Known rows, with every step that occurs:
n > p > a: -10.6, -8.8, -0.3, 11.1, -26.8, -19.6, -16.5, 19.5, -19.5, 5.6, 4.9, 13.2, 7.7, 2.4, 17.8, -3.6, -1.6, 20.8, 25.9, -27.3, -3.2, -3.6
p > g: -15.2, 7.0, 2.5, 10.6, -11.0, -17.8, -1.8, -0.2, -6.1, -4.9, -5.9, -0.5, -5.6, 32.5, -11.1, -6.0, 10.1, -7.6, 14.7, 4.9, -3.3, 1.3
p > a > n > y > m: -8.0, -14.0, -6.6, -10.4, -26.5, -40.7, 12.6, 34.8, -16.4, -21.0, -28.7, -24.4, -23.5, -20.1, -51.8, -6.2, 11.7, -2.6, 15.2, 0.7, 7.9, -8.0
m > p > g: -16.0, 23.8, -2.7, 7.6, -13.4, -5.3, 10.4, -14.9, -12.5, -18.5, 1.1, 15.3, -6.5, 36.1, -14.0, -6.4, 27.4, -2.4, 4.3, -2.0, -4.5, 3.3
a > n > y > m > p: -11.1, 18.3, -12.0, -20.6, -13.8, -18.5, 36.1, 9.4, -11.8, -49.1, -5.6, -5.9, -12.6, -22.1, -58.4, -3.4, 24.6, -7.5, -10.5, -1.3, 9.2, -10.1
a > y > m > n > p > g: -43.2, 7.2, -3.0, -36.0, -36.4, -36.3, 36.5, 6.4, -4.4, -51.3, 21.1, 16.4, 6.9, -11.1, -44.6, -38.6, 23.1, -5.1, 21.3, -10.4, 6.3, -18.8
m > n > y: -0.2, -7.8, -1.6, -2.1, -0.1, -13.3, 27.0, 19.9, 13.6, -25.8, 6.6, -1.7, 20.9, -37.4, -61.7, -9.6, 17.6, 18.8, 5.9, 0.3, 5.9, -33.8
n > y > p > m > a: 10.3, 17.9, -6.9, 12.5, -40.5, -5.1, -17.4, 15.2, -0.1, -31.2, -27.4, -20.8, 21.8, -4.7, -42.8, 12.1, 26.1, 21.8, 20.1, -8.8, -1.9, 47.3
y > m > n > p > a: -25.7, -0.3, -9.9, -9.2, -40.1, -17.4, 13.1, 13.3, -20.0, -17.6, -9.8, 11.1, 1.9, -36.2, -20.0, -25.1, 2.5, 21.1, 33.1, -18.6, 6.7, -7.2
a > m: -5.2, 5.2, -3.1, -0.1, -21.0, 8.2, 7.5, 4.9, -1.0, -12.5, -24.3, -27.1, -1.2, 6.7, 12.9, 12.3, 2.9, -1.8, 11.3, -12.2, 2.9, 17.0
y > m > p: -16.8, 26.2, -11.0, -11.2, -24.2, 11.6, 13.6, -16.6, -17.4, -28.3, -5.0, 12.5, -18.3, -9.2, -4.4, -10.2, 14.4, -6.0, -4.8, -4.5, 3.3, 21.8
a > y > p: 11.0, 7.4, -0.8, -36.0, -1.7, -1.9, -4.0, 12.1, 12.7, -26.3, 17.4, 6.5, 15.5, -3.9, -40.5, -12.1, 18.5, 1.3, -3.6, -13.3, -0.9, 6.4
y > m: -15.3, 9.7, -5.7, -8.8, -22.0, -2.0, 1.7, -3.2, -11.6, -14.4, -11.5, -3.0, -16.9, -12.8, -2.4, -8.0, -2.1, -11.9, 5.5, 2.3, 4.7, 20.2
n > p > a > m: -15.6, -3.9, -3.8, 10.7, -47.3, -12.3, -9.3, 23.8, -19.6, -5.9, -19.9, -13.8, 5.7, 9.8, 30.5, 8.5, 1.3, 18.4, 37.7, -39.4, 0.0, 13.4
y > a > m > p: -17.5, 35.8, -10.2, 3.5, -39.9, 23.2, 18.8, 1.5, -13.5, -23.0, -24.7, -10.2, -16.2, 23.4, 2.4, 8.6, 20.3, -16.8, 15.7, -11.9, 2.0, 14.9
y > a: -11.4, 14.7, -1.5, 6.1, -15.9, 2.0, -0.9, 11.0, -6.9, 3.8, -7.8, 1.5, -14.0, 12.7, -7.3, -1.9, 1.3, -19.9, 14.4, 6.8, 0.4, -4.4
m > p > a: 0.5, 1.8, -5.1, 4.9, -17.5, 4.2, 0.6, -1.5, -15.8, 0.5, -9.1, 12.1, -12.9, 9.5, 2.8, -4.5, 20.1, 15.2, 6.1, -11.7, -4.1, 5.0
y > p: 12.2, 22.0, -5.2, -4.9, -0.9, 8.7, -17.3, 6.6, 0.7, -10.5, -2.6, 3.7, 17.1, -2.6, -28.6, -0.2, 5.5, 9.4, 6.3, -11.1, -1.1, 15.1
n > p > m > a > y: -11.8, -3.4, 0.6, -17.8, -41.7, -15.0, 8.3, -1.2, 1.1, -27.5, 7.4, -2.3, 13.6, 5.5, 13.8, -2.0, 17.5, 8.6, 9.3, -15.6, -1.7, 24.6
n > y: -0.7, -7.9, 1.5, 8.2, -9.3, -16.6, -0.4, 21.4, 2.5, -16.5, 10.7, -3.0, 9.7, -11.5, -27.6, 3.2, 11.1, 6.7, 4.4, -6.7, 0.8, -10.8
y > a > m > n: -16.6, 19.1, -8.4, -5.4, -28.5, 14.0, 34.3, 13.1, 3.1, -17.8, -36.9, -24.5, -3.2, -5.9, -29.7, -3.3, 10.5, -10.6, 27.2, 1.7, 8.3, -10.8
y > a > n > p > m: -27.5, 27.4, -9.0, 2.4, -12.9, -13.9, 13.6, 1.1, -15.4, -9.7, -11.7, -4.6, -6.8, 10.3, -30.6, 1.6, -3.0, -12.7, 19.2, -8.6, 7.2, -7.9
n > y > m: -16.5, 2.3, -4.0, -0.1, -30.9, -19.9, 0.0, 18.4, -8.9, -31.6, -1.0, -7.0, -8.1, -25.1, -27.8, -4.9, 9.1, -5.0, 9.7, -4.2, 5.6, 8.7

Rows:
8.3, -15.5, -2.5, -9.8, 4.4, -21.8, 11.7, 16.7, -7.1, 10.3, -27.8, -17.5, -16.3, 4.3, -23.6, -1.7, 2.7, 1.4, 6.0, 4.8, 2.3, -16.3  p > a > n
-9.6, 14.2, -8.5, -23.0, -39.7, -25.3, 23.1, 17.1, -17.3, -29.4, -20.1, -14.2, 2.5, -7.4, 3.4, 3.4, 1.2, -7.5, 9.0, 0.6, 5.3, 10.7  y > m > a > n > p
5.6, 3.8, -2.7, -14.1, -17.3, -23.5, 21.3, 20.0, -5.1, -14.7, -8.5, -11.2, 19.8, 5.2, 6.3, 11.6, 2.7, 4.0, 3.8, -1.4, 0.6, -10.1  m > a > n > p
-43.6, 32.3, -6.6, 9.9, -51.2, -14.4, 29.0, 20.3, -12.4, -31.0, -20.1, -8.5, 10.9, 22.9, -27.0, -7.4, 15.8, -7.1, 52.1, -15.8, 4.6, -17.5  y > a > m > n > p > g
0.8, 26.8, -13.0, -6.8, 3.0, 17.3, 6.4, -17.1, 8.4, -20.0, -22.2, -3.6, 20.9, -26.6, -71.8, -12.7, 12.9, 26.6, 12.3, -6.6, 6.2, 17.1  y > p > m > n
-16.8, 21.7, -5.0, -7.8, -9.1, -20.2, 17.4, 22.3, -12.8, -8.6, 3.4, 3.3, 1.8, 8.9, -20.8, 1.0, -4.1, -17.6, 14.7, -6.0, 5.0, -32.3  y > a > n > p
4.9, -3.6, -4.4, 1.3, -18.9, -25.4, 23.0, 13.1, 3.7, -23.9, -35.5, -38.3, 0.9, -3.0, -43.6, 15.7, 19.3, 4.6, 3.7, 12.3, 4.1, 11.2  p > m > a > n > y
-5.2, -19.2, -5.0, 5.1, -36.5, -15.3, 22.4, 36.1, 1.9, -24.1, -34.8, -32.3, 7.6, -25.1, -45.9, -1.8, 23.5, 26.2, 33.1, -16.4, 6.2, -13.2  p > a > m > n > y
9.4, -17.0, 5.3, -30.3, -25.2, -11.6, 16.8, 12.6, 12.5, -18.1, 1.3, -10.1, 2.8, 6.6, 6.4, -2.8, 21.6, -7.4, -5.6, 9.3, -3.6, 8.7  m > a > y
-11.1, -10.0, -4.1, 0.2, -18.7, -15.5, 11.9, 17.2, -8.1, -2.9, 1.6, 13.8, 18.6, -23.0, -16.8, -16.7, 5.2, 32.2, 27.6, -20.3, 2.0, -26.9  m > n > p > a
-10.0, 24.9, -8.2, 2.5, -33.7, -16.8, 15.8, 30.4, 6.8, -53.7, -28.3, -25.4, 31.3, -1.2, -87.1, -3.2, 36.0, 18.1, 37.9, -17.3, 4.6, 0.4  a > m > n > y > p > g
11.0, 14.1, -3.8, 3.4, -10.7, -9.7, -17.8, 29.0, 2.9, -27.2, 8.0, 1.5, 26.3, -14.7, -55.0, 2.7, 16.3, 16.2, 9.9, -18.0, -0.2, 4.9  n > y > p
-16.5, 11.8, -6.1, -41.9, -24.8, 1.7, 26.5, -11.2, -4.8, -43.9, 15.9, 14.9, -19.7, -10.9, -18.1, -20.9, 27.8, -13.8, -15.4, -6.7, 3.7, 12.3  a > y > m > p
5.9, -6.7, -6.0, -4.4, -6.9, -26.5, 22.4, 24.9, -10.6, -20.4, -9.5, -5.6, -8.0, -3.4, -54.0, 0.9, 30.5, 13.7, 0.4, -8.4, 1.6, -25.4  m > p > a > n > y
-16.9, 13.4, -7.5, -4.4, 3.8, -16.5, 15.1, -9.3, -8.3, -13.0, -5.0, -6.0, 6.9, -2.6, -22.1, 3.8, -4.4, 7.5, 5.0, -15.2, 6.9, -4.1  a > n > p > m
28.3, 11.4, -5.7, -14.5, -16.0, -23.0, 8.4, 42.0, 6.6, -33.4, -22.9, -26.3, 26.2, -6.2, -62.0, 14.9, 24.6, 9.1, 4.7, 3.5, 0.9, 3.1  m > a > n > y > p
-0.2, -13.1, -0.3, -25.4, -18.1, -7.2, 13.2, 3.0, -3.8, -14.9, 11.4, 14.7, -14.9, 7.4, -11.2, -16.5, 32.7, 7.5, -3.1, -13.9, -3.8, -3.9  m > p > a > y
-22.9, 13.1, -4.7, 13.2, -15.7, -4.8, -8.7, -14.6, -11.7, -9.5, 6.7, 8.5, 11.0, -1.7, 6.0, 0.7, -3.4, 16.1, 14.7, -25.1, 1.8, 16.0  n > p > m
-24.9, 20.6, -6.1, -12.2, -49.8, -44.0, 22.4, 16.1, -23.8, -33.9, -26.2, -14.5, -3.3, 24.6, -6.2, -2.4, 12.0, -15.8, 23.6, 6.0, 2.2, 10.9  y > m > a > n > p > g
-15.4, -4.5, -0.8, -39.5, -22.5, -13.3, 14.1, 1.6, 0.7, -30.4, 9.4, -0.7, -18.8, -15.0, -14.4, -20.9, 10.7, -19.5, -4.1, 0.5, 4.9, 10.3  a > y > m
-4.9, 7.1, -3.7, -14.0, 8.3, -21.8, 18.1, 12.1, -4.7, -11.9, 11.6, 2.0, 15.8, -3.3, -13.1, 2.4, -5.6, 2.6, -0.4, -12.9, 4.7, -27.9  a > n > p
-28.2, 25.5, -9.0, -2.1, -40.1, 3.5, 29.2, 20.6, -5.6, -26.1, -14.0, -7.9, 16.4, -8.8, -16.2, -2.7, 5.5, 0.6, 37.1, -21.1, 7.9, -18.0  y > a > m > n > p
12.5, -2.5, -3.4, 10.6, -25.6, -18.6, -28.8, 40.2, -7.7, -13.8, -8.9, -3.1, 14.2, -8.7, -51.0, -1.1, 19.4, 25.7, 26.4, -22.3, -3.0, 8.6  n > y > p > a
-31.2, 33.2, -8.6, -1.0, -35.2, -6.2, 11.9, -17.4, -24.1, -32.8, -10.9, 11.8, -24.2, 22.8, -14.5, -14.8, 25.2, -13.8, 9.3, 0.2, 0.0, 23.1  y > m > p > g
-4.5, 7.1, -4.7, -8.9, -47.1, -3.5, 4.3, 5.2, -12.2, -17.1, -31.4, -15.7, -12.3, -4.4, 18.3, 1.0, 6.3, -10.8, 9.7, 13.5, 0.9, 37.1  y > m > a
16.9, -2.4, -2.0, -17.7, -5.3, -13.8, 27.5, 12.8, 3.7, -6.2, -30.4, -27.6, 0.3, 7.2, -8.0, 11.4, 8.2, -7.0, -6.2, 21.7, 1.2, -1.9  m > a > n
12.8, 6.4, -5.3, 1.9, -17.0, -1.1, -29.0, 18.8, -9.8, 3.9, -20.7, 0.6, 5.2, 3.0, -23.2, -4.0, 9.1, 19.2, 22.4, -16.1, -3.8, 19.0  y > p > a
12.7, -2.1, -7.0, -1.0, -17.1, -14.4, -1.9, 38.7, 3.8, -22.0, -12.6, -1.4, 25.7, -33.8, -85.9, -13.9, 25.9, 37.7, 28.1, -16.1, 1.9, -14.0  m > n > y > p > a
6.0, 19.0, -10.7, -7.4, -22.8, 2.2, 17.0, 31.4, 13.2, -48.4, -21.8, -25.5, 37.0, -33.8, -77.1, 2.8, 25.3, 26.0, 23.8, -22.6, 7.7, -1.0  a > m > n > y > p
-16.0, -5.6, -4.6, -50.6, -12.7, -8.3, 42.0, -0.5, 11.5, -39.5, 4.4, 0.9, -6.2, -39.7, -48.9, -33.4, 17.5, -8.0, -3.1, 7.3, 10.1, -12.6  a > y > m > n
-26.5, -13.7, -1.5, -27.8, -49.0, -32.0, -1.9, 21.2, -18.5, -24.7, 13.9, 13.3, -11.2, -12.5, 3.9, -23.7, 9.9, 1.4, 21.0, -27.4, 1.9, 5.6  n > p > a > y > m
